Known rows, with every step that occurs:
kabikem bena ligogop: [ 18.0   0.7   4.8 -32.6 -58.2 -25.8 -16.9  35.4 -34.4  14.3  20.3  25.5
 -11.3  25.6  -3.8  10.0  23.1 -16.0  32.1 -21.6  24.3  17.9 -37.5 -16.0
 -12.2   2.1]
ligogop tekib lugel bena kabikem: [ 31.6 -30.4  -7.7  28.4  24.3  12.1 -32.9   0.6  31.1  65.8  19.9  -9.6
   5.7 -51.0  42.2  54.9  35.7  14.9   4.1  -9.7   2.2  46.4   5.6 -23.7
 -32.7 -70.7]
bena kabikem tekib ligogop: [ 14.8 -10.5 -31.8  10.2 -53.8 -15.8  13.9   6.7   2.7   5.8  17.7  30.2
  13.8  -0.7 -13.9  29.8   2.2 -35.1 -27.7 -17.5  28.6  38.6 -23.2  -5.1
  -1.8 -28.5]
tekib lugel levu: [ 28.9   7.8  29.2  15.4 -15.3   1.6 -34.7  -6.0  -7.5  27.1  17.0 -32.7
  12.1  15.2  48.6  -3.0  21.7   2.4  53.9 -22.0  32.4 -19.8   8.1   7.9
  15.4 -20.3]
levu ligogop tekib lugel: [ 17.9   8.9  23.3  17.9 -18.7   6.8 -33.1  33.5  30.4  37.0 -36.1 -39.4
   8.4  17.6   4.2  28.0  26.4   4.5  11.1  31.3  10.9 -36.1  -8.0  -6.3
 -15.0 -15.0]
lugel levu ligogop bena kabikem tekib: [  3.7 -15.7 -32.7  15.4   3.5 -18.0 -14.4  24.8  29.3 -38.5  38.7  39.3
 -30.1  -7.4 -26.8  13.3 -28.0 -29.7  21.8 -51.3  40.1 -29.5  31.1  35.1
 -22.4 -28.8]
levu ligogop tekib lugel bena kabikem: [ 10.8 -28.2  -6.2  45.6  24.1   3.1 -36.9  22.4  57.7  45.9 -16.4  -9.3
  18.6 -41.9  20.4  37.0  23.6  32.4   3.2  12.1  -3.2  -0.4   5.4 -14.3
 -40.0 -58.8]
lugel tekib kabikem: [ 38.4 -16.2  -3.8   2.5 -20.4  17.5  15.3   4.8 -46.4   2.6  -7.6 -19.3
 -22.0  26.0  32.4   8.4   1.0 -15.4  -0.7 -12.5  10.2  29.9 -42.0  -1.6
 -29.0 -21.0]
tekib ligogop bena: [ 36.5  11.6  -6.7  16.7 -39.7 -23.3  -0.4  -4.2 -25.9  -9.9  -8.9 -26.0
  -7.4  12.0  28.7  29.7   5.4 -25.2 -22.0  -0.1  61.2  39.5 -12.1  -9.0
 -24.6 -45.6]
ligogop bena: [ 48.7   7.9  -1.5 -18.4 -37.2  -0.6  -6.9  -4.3 -39.5   1.7  19.0 -12.9
 -42.5  15.5  23.9  29.8  -0.3 -23.4  17.5 -26.4  52.5  29.4 -18.9  -8.2
 -28.6 -21.9]
levu ligogop bena kabikem tekib: [ 14.6 -17.5 -45.4   4.2 -19.0 -16.5   2.7  25.1  20.0 -16.4  12.5  47.1
 -36.4   0.4 -47.6  34.2 -23.5 -31.6  -4.7 -28.5  32.0  -3.2  -1.8  22.8
 -39.1 -17.7]
kabikem tekib lugel bena ligogop: [  5.4   2.0  -8.3  12.9 -45.1 -12.3 -42.4  39.8  40.9  46.3 -18.9  21.9
  13.7 -16.7  -3.3  45.6   9.7   0.6  37.5  22.8  22.3  24.4  -8.2   2.5
 -29.2 -50.0]
lugel tekib: [ 36.3  -3.8   8.2 -16.7 -52.2  23.9  16.4  21.2 -51.2  15.5   4.3 -36.3
 -17.9   2.8  23.0   8.5  -5.7  10.2  31.8   6.1   1.0  11.8 -57.5   5.0
 -26.1 -31.0]
lugel levu: [ 35.1   6.8  29.1  -5.4 -34.4   7.2 -13.3  -1.3 -40.0  -7.0  36.6 -23.4
 -15.0  12.8  35.1 -23.2   4.1  -1.3  58.7 -33.0  37.4 -16.0 -20.1  -9.7
  15.4  -8.5]
levu ligogop tekib: [ 24.5  13.9  22.6  -5.7 -38.2  12.2 -10.8  37.2  -6.5   3.1 -16.9 -36.6
 -19.4  14.2  -8.1   8.6   9.9  -5.0  12.3  15.6  14.2 -37.3 -35.5 -18.3
 -17.6  -2.1]
kabikem tekib: [ 26.5   4.8   8.3 -30.2 -76.0  21.4   6.7  16.7 -27.2  21.3  19.2  13.8
 -35.8  19.0 -34.9  19.5   2.5 -37.7  23.2  -9.0  27.2  -1.5 -41.3  -6.5
 -15.3   8.3]
tekib ligogop bena kabikem: [ 37.5 -10.9 -37.3  28.2 -17.3 -32.1  -1.3 -16.0 -12.3 -12.6  11.3   5.7
   1.2  -4.6  36.9  37.4   1.9 -23.8 -37.8 -33.4  51.0  61.9   4.6  -7.8
 -16.8 -56.6]
lugel bena kabikem tekib: [ 23.7 -35.5 -25.3  -0.6 -29.5  15.8   7.0   2.4   7.1  25.5  36.5  50.6
 -25.5 -41.2 -15.8  26.0  -8.6  -5.7  17.4 -15.2   7.2  35.1 -29.0 -21.6
 -44.2 -41.3]
ligogop tekib lugel levu: [ 32.1   9.7  29.4   7.8  -3.4  15.0 -47.4  19.5   9.1  31.2  26.6 -54.3
  -1.1  -0.8  41.9  27.2  43.7  -2.8  39.4 -16.7  23.7 -18.0  18.5  -2.1
   5.6 -44.0]
kabikem bena ligogop tekib: [ 14.5   6.4   2.5 -37.0 -42.6 -14.4 -27.6  57.9 -19.2  18.9  28.6  10.2
 -25.0   5.8 -13.8  37.8  43.1 -21.3  14.7 -15.1  18.0  20.5 -29.1 -23.7
 -20.1 -15.4]
tekib kabikem bena ligogop levu: [ 50.0  10.5  -1.4 -30.3 -18.5 -22.3 -20.2  26.0 -17.3 -17.0  16.3  46.6
 -29.9  54.9 -18.1  -5.9   9.9 -23.6  19.0 -67.4  32.3  63.0  -0.9 -30.6
 -14.0 -10.1]

Rows:
[ 15.3 -26.1 -18.5  -6.6 -19.7 -24.7  -5.0  43.8 -26.7  -3.6  -1.3  31.4
 -12.3  31.0  11.6  22.9  17.2 -18.5   4.6 -20.8   1.1  37.7 -34.2   8.5
 -40.3 -23.6] | lugel tekib kabikem bena ligogop
[ 25.2  26.6   3.3   3.1 -36.8 -11.1 -54.5  40.9  12.3  42.5 -14.6 -35.9
  13.4   7.8  34.8  58.4  30.5  -4.4  19.1   0.2  30.7  21.0  -6.0 -20.6
  13.1 -33.1] | bena ligogop tekib lugel
[ 19.6   7.3  10.6  16.7  -5.9 -17.2 -21.3  19.8  -5.2 -41.9   8.7 -21.4
 -23.5  12.4  21.5 -16.6 -18.6  -2.0  43.8 -22.5  51.9 -40.2   9.9  20.3
 -20.0 -18.3] | lugel levu ligogop bena
[ 10.8 -16.2 -16.5  44.5  41.2 -28.2 -38.5  -1.2  37.3 -12.2  15.2  -0.2
  15.3  -0.4  38.5  13.0  -7.0   6.4  24.3 -46.3  39.2 -17.2  51.1  31.4
  -8.3 -43.1] | tekib lugel levu ligogop bena kabikem
[ 36.7 -11.5  25.2  19.1 -17.0  10.7 -24.9  -8.6   3.2  58.0 -12.3 -18.4
   8.1 -16.9  38.1  15.2  20.8  19.7  38.8  19.4  14.4  21.6 -19.1 -15.3
 -33.8 -41.3] | tekib lugel bena
[ 29.6  22.8 -11.7   2.9 -23.2 -12.9 -31.0  28.2 -12.5  -3.8  -8.2 -15.8
 -11.8  30.2  30.3  46.5  16.6 -31.0 -14.8 -22.7  41.3  33.6 -19.1 -45.9
   3.9 -11.8] | bena ligogop tekib kabikem
[  4.7 -21.5 -40.3  23.9  -2.5 -13.1 -15.5  23.2  48.1  14.7  -5.8  43.2
  -9.7   3.0 -32.0  55.0  -3.6 -30.2  -6.5 -20.4  29.2  -3.2  25.4  36.3
 -35.1 -28.6] | levu ligogop bena kabikem tekib lugel
[ 38.2  11.1  23.8  -3.7 -23.5  20.2 -32.2  15.3   0.7  53.1  -0.5 -45.9
  -8.8   8.4  22.9  49.4  39.7 -10.8  10.9  -0.5  18.3  12.1 -13.2 -17.0
  -3.1 -23.3] | ligogop tekib lugel
[ 60.3  45.6   9.1 -34.8 -62.4  -8.8 -23.3  29.0 -26.6  -4.1   4.8 -14.3
 -20.1  30.5   8.2  -7.3 -21.2  14.1  55.0 -39.0  43.9  48.1 -20.6 -43.0
  17.5 -28.6] | bena ligogop levu
[ 50.6  21.1   8.8 -51.4 -48.0 -15.8 -21.7  41.8 -25.3  -2.9  32.3  28.1
 -32.9  32.5 -24.4  -8.0   6.3  -0.9  54.0 -49.5  25.0  46.3 -16.2 -26.4
 -11.3 -21.5] | kabikem bena ligogop levu
[ 12.9 -32.3 -34.3  32.1 -31.9  -9.7   6.4   8.1  19.5  17.2  13.7  36.4
  12.9 -44.0  -8.5  28.4   5.5 -12.8 -18.0   5.0  17.5  46.7 -18.9 -15.5
 -38.8 -70.0] | lugel bena kabikem tekib ligogop
[ 28.7 -14.8 -47.8 -20.4 -28.7  -2.3   1.4   1.0  -5.6   2.5  48.2  46.8
 -49.5  -9.6 -24.3  57.7  -9.4 -51.9  -7.2 -53.4  41.0  43.9  -0.1  10.3
 -29.1 -33.5] | ligogop bena kabikem tekib
[ 30.1  -4.3   5.3  16.8 -54.6  -0.9  19.3  21.6 -33.6   8.8 -22.2 -44.5
  19.6   1.3  37.2   6.1   3.6   8.7  -2.2  28.4  10.1  25.9 -49.5   8.7
 -28.1 -59.4] | lugel tekib ligogop
[ 28.7 -44.4   1.1 -13.3  -5.7   9.5  19.5  13.3 -42.3   8.5  17.8  23.0
 -32.5  27.7  -1.7  11.1  27.8 -26.5  -5.0 -23.9 -12.8  26.5 -41.8  13.7
 -56.2 -13.3] | lugel tekib kabikem bena
[ 48.9   6.4 -22.3  -8.1 -48.6  -3.8   7.0  13.7   7.6 -11.4  26.2  32.3
  -5.8   4.8 -34.3   9.1  -4.2 -24.1  -9.2 -45.7  30.7  60.7   3.2 -24.9
  -2.3 -57.0] | bena kabikem tekib ligogop levu
[ 50.3 -10.3 -24.4   9.1 -20.9  -4.0   6.6  10.4  33.5   2.1  26.0  34.9
  -2.8 -34.9 -26.5  11.1  -2.8   4.0   0.5 -20.0  17.8  73.6   8.3 -31.0
 -36.9 -89.0] | lugel bena kabikem tekib ligogop levu
[ 18.0   1.8  18.1   0.1 -28.5  12.5 -35.3  20.2  13.7  33.8  27.2  -0.8
  -5.5  13.9  -1.4  18.8  21.0 -30.0  52.2 -19.5  29.5 -30.8  10.4  25.4
   7.9 -18.6] | kabikem tekib lugel levu
[ 25.2 -15.7 -30.7  11.8  -3.6 -21.6  -3.2   0.7  -5.7 -18.1   3.0  13.9
 -19.4   1.9   7.1  16.0 -24.7  -4.9  -2.4 -33.9  39.5  12.3  -3.2   3.8
 -24.0 -15.0] | levu ligogop bena kabikem
[ 11.6   4.8  32.6  30.9 -11.1  -9.0 -38.2  15.6  18.8   6.6 -15.1 -37.1
  29.7  28.5  27.8 -25.0  -3.5  16.0  55.2  -0.6  23.0 -60.7  10.9  15.3
   7.3  -8.4] | tekib lugel levu ligogop
[ 43.1 -13.7 -29.3  -3.4  -8.7  -3.7   2.1 -16.7 -26.5   1.5  38.8  13.2
 -35.7  -4.6  29.0  37.1 -11.5 -15.9  -2.6 -56.1  43.8  54.4  -1.7  -8.5
 -15.2 -32.5] | ligogop bena kabikem
[ 28.9   4.1 -10.7  19.4  -3.3  -8.4 -33.6  29.1  10.7   6.3 -13.4 -11.9
 -10.8  -7.9  37.8  45.6  17.5  -5.1   1.4  -4.1  33.4  51.5 -16.6 -54.1
 -33.3 -46.9] | lugel bena ligogop tekib kabikem
[ 23.2 -18.1 -29.6 -21.4 -51.9  11.7  10.8   3.7 -17.8  18.4  43.6  38.9
 -28.8  -3.0 -21.9  32.5  -7.1 -31.9   5.0 -39.7  19.9  20.2 -29.7  -7.8
  -1.0  -5.0] | bena kabikem tekib
[ 23.8   4.6 -18.9   3.6 -55.7 -17.7   4.2  16.7  -5.3  -7.3   1.5   8.4
 -16.8   9.7 -20.1  47.4   8.0 -55.6 -24.2   2.2  59.9  33.8  -6.7  11.3
 -38.4 -49.7] | kabikem tekib ligogop bena
[ 15.2  -7.4  28.6  33.8   4.2   9.1 -35.3  33.7  49.4  44.3 -33.2 -32.6
   8.1 -24.7  12.9  25.2  28.3  27.1  22.2  48.5   1.4 -19.1 -10.3  -8.3
 -50.5 -49.8] | levu ligogop tekib lugel bena
[ 12.5  16.5  27.6   5.7 -13.6   1.7 -27.6  39.5   5.1 -18.4   7.9 -46.8
 -11.3   5.6   7.7 -13.2   6.6   3.1  40.1  -2.8  22.3 -61.4  -9.4  -3.4
  -8.3 -17.8] | lugel levu ligogop tekib
[ 19.4   9.6   0.4   2.6 -79.4  -7.2   9.0  21.0 -12.2   5.7  -5.9   4.3
   4.7  16.8 -26.6  23.2  11.4 -40.7  -7.1  17.7  35.4  10.5 -33.0 -10.4
 -11.2 -24.0] | kabikem tekib ligogop
[  9.7 -23.5  12.2  -2.2   3.8  -0.6 -10.0  35.3   6.8  -4.6   2.1  23.6
 -30.8  37.1 -33.7  14.5  41.2 -43.5 -22.2 -15.5   5.4 -21.2 -18.8 -17.3
 -50.7  10.9] | levu ligogop tekib kabikem bena
